Each row was made from one walk, in order. Every step used is in the known rows, and no mark comes twice. Write each row's walk.
Known rows:
h/s/x/g/u: [ 4.29 -3.89  2.68 -0.99 -3.98  0.80  0.89 -3.32  1.20  0.85  0.40 -2.46
 -2.03 -0.53 -2.32  2.78 -0.08 -1.42  0.90  4.48]
u/a/h/s/x: [ 7.42 -1.22  1.67 -1.08 -4.02 -2.47  2.97 -0.72  0.47  1.94  0.09 -2.36
 -0.34  1.37  0.59 -1.19 -0.87 -0.87  0.46  2.12]
g/u/a: [ 3.88  1.25 -0.39  1.04 -0.03  2.08 -0.99 -2.28 -0.77  3.29 -1.43 -0.96
  1.69 -1.10 -1.85 -0.61 -0.05 -2.00  0.59  2.77]
x/j: [ 0.64  1.05  0.76  0.92 -1.13  1.64  1.65  0.43 -1.05  0.09  0.93  0.45
 -1.16 -1.97 -1.05  2.90 -1.28 -2.51  0.92  0.22]
u/a: [ 3.66  1.00  0.21  0.23 -0.05  0.67  0.36 -0.01 -1.40  2.14 -1.18  0.09
  0.49  0.03  0.33 -0.60 -0.83 -0.49  0.36  1.54]
s/x/j: [ 1.71 -1.88  1.81  1.23 -2.66  0.25  2.36  1.24 -0.40  1.34  1.46 -0.05
 -3.30 -1.42 -1.29  4.27 -0.17 -1.81  0.62  1.16]
p/a: [-0.06  2.11  3.81  2.21 -0.08  2.15  0.50 -0.24 -1.82 -1.10 -0.14 -0.02
 -0.28 -2.18  0.01 -2.72 -0.38 -1.15  1.25 -0.95]
j/h/a: [ 2.39  3.14  3.21  0.74 -1.23  0.36  0.14 -0.28 -2.00  0.54  1.23 -1.08
  2.15 -2.34 -1.47 -3.56 -1.85 -2.60  0.33  1.92]
s/x/a/p/c: [ 2.53  0.22  5.01  2.63 -3.05  0.54  0.34 -1.17 -2.29 -1.94  2.12 -1.16
 -0.59 -2.40 -1.70  6.44  1.19 -0.53  2.24  2.39]
x/a/p: [ 0.94  2.63  2.73  2.57 -0.92  2.68  0.38 -1.62 -2.25 -3.06  1.53 -0.69
  0.16 -3.04 -0.39  4.48  0.66 -2.60  1.48  1.68]
a/h/s/x: [ 4.97 -0.94  1.69  0.20 -4.72 -2.81  3.98 -0.30  0.50 -0.97  1.51 -2.08
 -0.95 -0.24 -0.26 -1.42 -0.21 -1.43  0.10  1.90]
p/c: [ 1.55  1.68  1.29  0.99 -1.13 -0.33  0.67  0.03 -2.02 -1.28  0.31  0.16
  1.42 -1.45 -1.66 -0.36 -0.96  0.23  1.33  1.12]
j/x: [ 2.36  2.15  4.36  0.45 -1.84 -1.12  0.83 -1.27 -1.29  0.39  0.01 -0.59
 -0.20 -0.77 -1.66 -0.22  0.70 -0.91  0.18  2.35]
g/u/a/h/s/x/j: [ 7.14 -0.92  1.63 -0.61 -4.68  0.19  1.87 -2.98  1.45  4.12  0.57 -3.37
 -0.26 -0.16 -2.08  2.46 -1.14 -3.91  1.35  2.09]
j/x/g: [ 1.70  0.56  4.78 -2.51 -2.77  0.19  0.13 -1.85 -2.01  0.29 -1.03 -1.21
 -2.18 -0.04 -1.82  2.97 -0.67 -0.37  1.18  2.58]
a/p/c: [ 1.56  3.72  3.01  1.72 -1.34  0.58  1.27  0.23 -3.22 -3.28  1.79 -0.45
  1.58 -2.77 -0.89  1.28 -0.34 -0.33  2.09  2.07]
x/a/p/c: [ 1.40  3.11  4.08  2.18 -1.49  2.15 -0.36 -1.96 -3.00 -3.47  1.46 -0.96
  1.47 -2.95 -1.41  5.01  0.09 -1.35  2.61  1.55]
x/j/h: [ 1.00  1.97  2.74 -0.30 -0.79  1.02  1.81  0.88 -1.47  1.34  0.85 -1.45
  0.34 -2.44 -2.02  0.04 -2.26 -2.49  1.06 -0.70]

Which walk is each row?
[ 3.58  2.48  7.78  1.03 -4.25  0.45  1.20  0.72 -2.77  0.73  4.01 -1.74
  0.58 -3.31 -2.58  3.85 -1.97 -2.53  2.79  2.44] : s/x/j/h/a/p/c
[ 4.73 -3.15  3.97  1.44 -3.36 -0.43  1.22 -2.48  1.30 -0.39  1.46 -1.46
 -1.56 -0.19 -0.46  3.15  0.93 -1.41  0.34  2.63] : h/s/x/a
[ 6.91 -4.04  2.87 -2.00 -3.42  1.15 -0.29 -3.76  1.07  3.87 -0.95 -2.76
 -1.32  1.18 -1.43  2.89 -0.68 -0.91  1.20  4.73] : h/s/x/g/u/a
[ 5.95  0.40  0.32 -3.38 -3.35  1.69  0.22 -4.46 -0.34  1.61 -1.73 -3.71
  0.82  0.58 -1.30  0.68 -2.75 -2.49  1.93  2.51] : x/g/u/a/h/s
[ 4.26  3.68  2.42  1.31 -1.02  2.22 -1.13 -2.55 -2.51  0.94  0.21 -1.59
  3.51 -2.32 -2.07  1.62 -0.14 -1.22  2.52  3.32] : g/u/a/p/c
[ 0.08  3.73  2.37  1.15 -1.42  1.15  1.41 -0.46 -2.52 -1.87 -0.33 -1.31
 -0.11 -2.36 -0.32 -3.65 -1.36 -2.09  1.51 -2.30] : p/a/h
[ 3.49  1.33  4.45 -0.92 -1.95  0.33  2.60 -0.45  0.24  0.43  1.85 -2.09
  1.14 -1.56 -1.24 -0.94 -2.65 -2.46  1.17  0.31] : x/j/h/s
[ 2.13 -0.91  3.72  0.14 -2.21 -0.47  2.67  1.50 -0.77  2.80  1.43 -1.59
 -1.71 -2.02 -2.40  1.47 -1.10 -1.73  0.75  0.29] : s/x/j/h
[ 3.29  1.31 -1.48 -2.72 -2.35  2.29 -0.64 -3.36 -2.11  2.49 -2.68 -2.95
 -0.02 -0.32 -2.20  1.49 -2.38 -2.47  1.85  1.48] : x/g/u/a/h
[ 7.61 -0.82  1.04 -0.29 -4.12 -1.14  1.54 -3.20  1.13  3.21 -0.06 -3.41
  0.83  0.40 -1.50 -1.15 -0.07 -2.36  0.48  3.21] : g/u/a/h/s/x
[ 7.18  1.42  4.56 -4.37 -4.63  0.31 -0.43 -6.04 -0.23  2.93 -2.05 -4.63
  0.79  1.41 -2.54  1.41 -1.92 -2.39  1.93  3.53] : j/x/g/u/a/h/s
[ 4.56 -0.94  5.52  2.18 -3.61  0.40  1.77 -2.17  0.19 -2.30  2.98 -1.87
 -1.17 -1.52  0.27  4.89  1.50 -2.04  1.21  3.56] : h/s/x/a/p
[ 2.03  2.96  3.72  0.24 -1.77  1.79  0.55 -0.16 -1.74  1.42  1.90 -0.77
  0.96 -2.80 -1.88  0.14 -2.87 -3.89  1.16  0.84] : x/j/h/a
[ 3.72  1.99  0.24 -0.27 -3.19 -1.21  3.22 -1.20 -0.25 -2.57  0.93 -1.92
  1.11 -0.70  0.01 -2.92 -1.26 -2.09  0.51  0.96] : a/h/s
[ 3.48 -1.11  5.17 -1.07 -4.73  1.74  0.84 -4.11 -0.06 -0.04 -0.09 -4.14
 -1.98 -1.37 -1.92 -0.14 -1.16 -2.50  2.29  0.94] : p/a/h/s/x/g/u
[ 4.50 -1.58 -0.29 -2.49 -3.74  0.79  0.18 -2.46 -1.32  3.83 -2.22 -3.33
 -2.13  0.02 -2.49  3.00 -1.28 -1.87  1.40  2.48] : s/x/g/u/a/h
[ 5.10 -1.58  5.00 -0.18 -2.73 -2.58  3.16  0.04  0.72  1.05  1.60 -2.49
  0.22 -0.71 -0.99 -3.29 -0.37 -0.32  0.06  2.32] : j/h/s/x
[ 4.55 -2.20  1.35 -1.88 -5.51 -0.18  2.10 -3.42  0.50  0.08  0.13 -3.78
 -1.63 -0.76 -2.51  1.67 -0.80 -2.49  1.19  3.26] : a/h/s/x/g/u
[ 7.36 -1.64  5.77 -1.66 -4.38  1.48 -0.39 -3.65 -0.84  1.40  0.65 -3.58
  0.28 -0.11 -1.71  5.23 -0.82 -0.05  3.25  5.34] : h/s/x/g/u/a/p/c
[ 3.55  1.34  1.32  0.17 -3.13  0.20  1.62 -3.40 -0.15 -2.65  0.69 -2.42
  0.93 -0.79 -0.40  0.81 -1.10 -3.02  1.09  0.34] : x/a/h/s
[ 3.36 -0.09  5.77  0.42 -4.74  0.39  3.18 -0.72  0.26 -0.30  1.90 -2.34
 -2.38 -1.10 -0.06  0.45 -1.57 -2.96  2.04 -1.54] : p/a/h/s/x/j
[ 4.80  2.26  5.77 -0.71 -4.52 -1.25  1.04 -4.86 -0.09 -1.24  0.53 -3.16
  0.81  0.12 -1.53  1.63 -0.17 -2.83  0.99  1.47] : j/x/a/h/s
[ 5.08 -2.18  5.90  0.34 -2.81 -1.19  1.36 -2.00  0.82  0.85  1.52 -2.98
  0.02 -0.82 -1.45  0.42  0.06 -1.12  0.47  1.77] : j/h/s/x/a
[ 7.35 -1.07  6.62 -2.50 -3.20  1.37  0.64 -3.08 -0.51  3.03  0.42 -4.98
  0.29 -0.83 -1.68  2.04 -1.00 -1.18  2.23  4.81] : j/h/s/x/g/u/a/p
[ 4.36 -0.88  2.13 -0.36 -5.15 -1.45  4.28 -0.18  0.72 -0.06  2.15 -2.05
 -2.15 -0.63 -0.69  2.27 -1.38 -2.91  0.97  0.76] : a/h/s/x/j
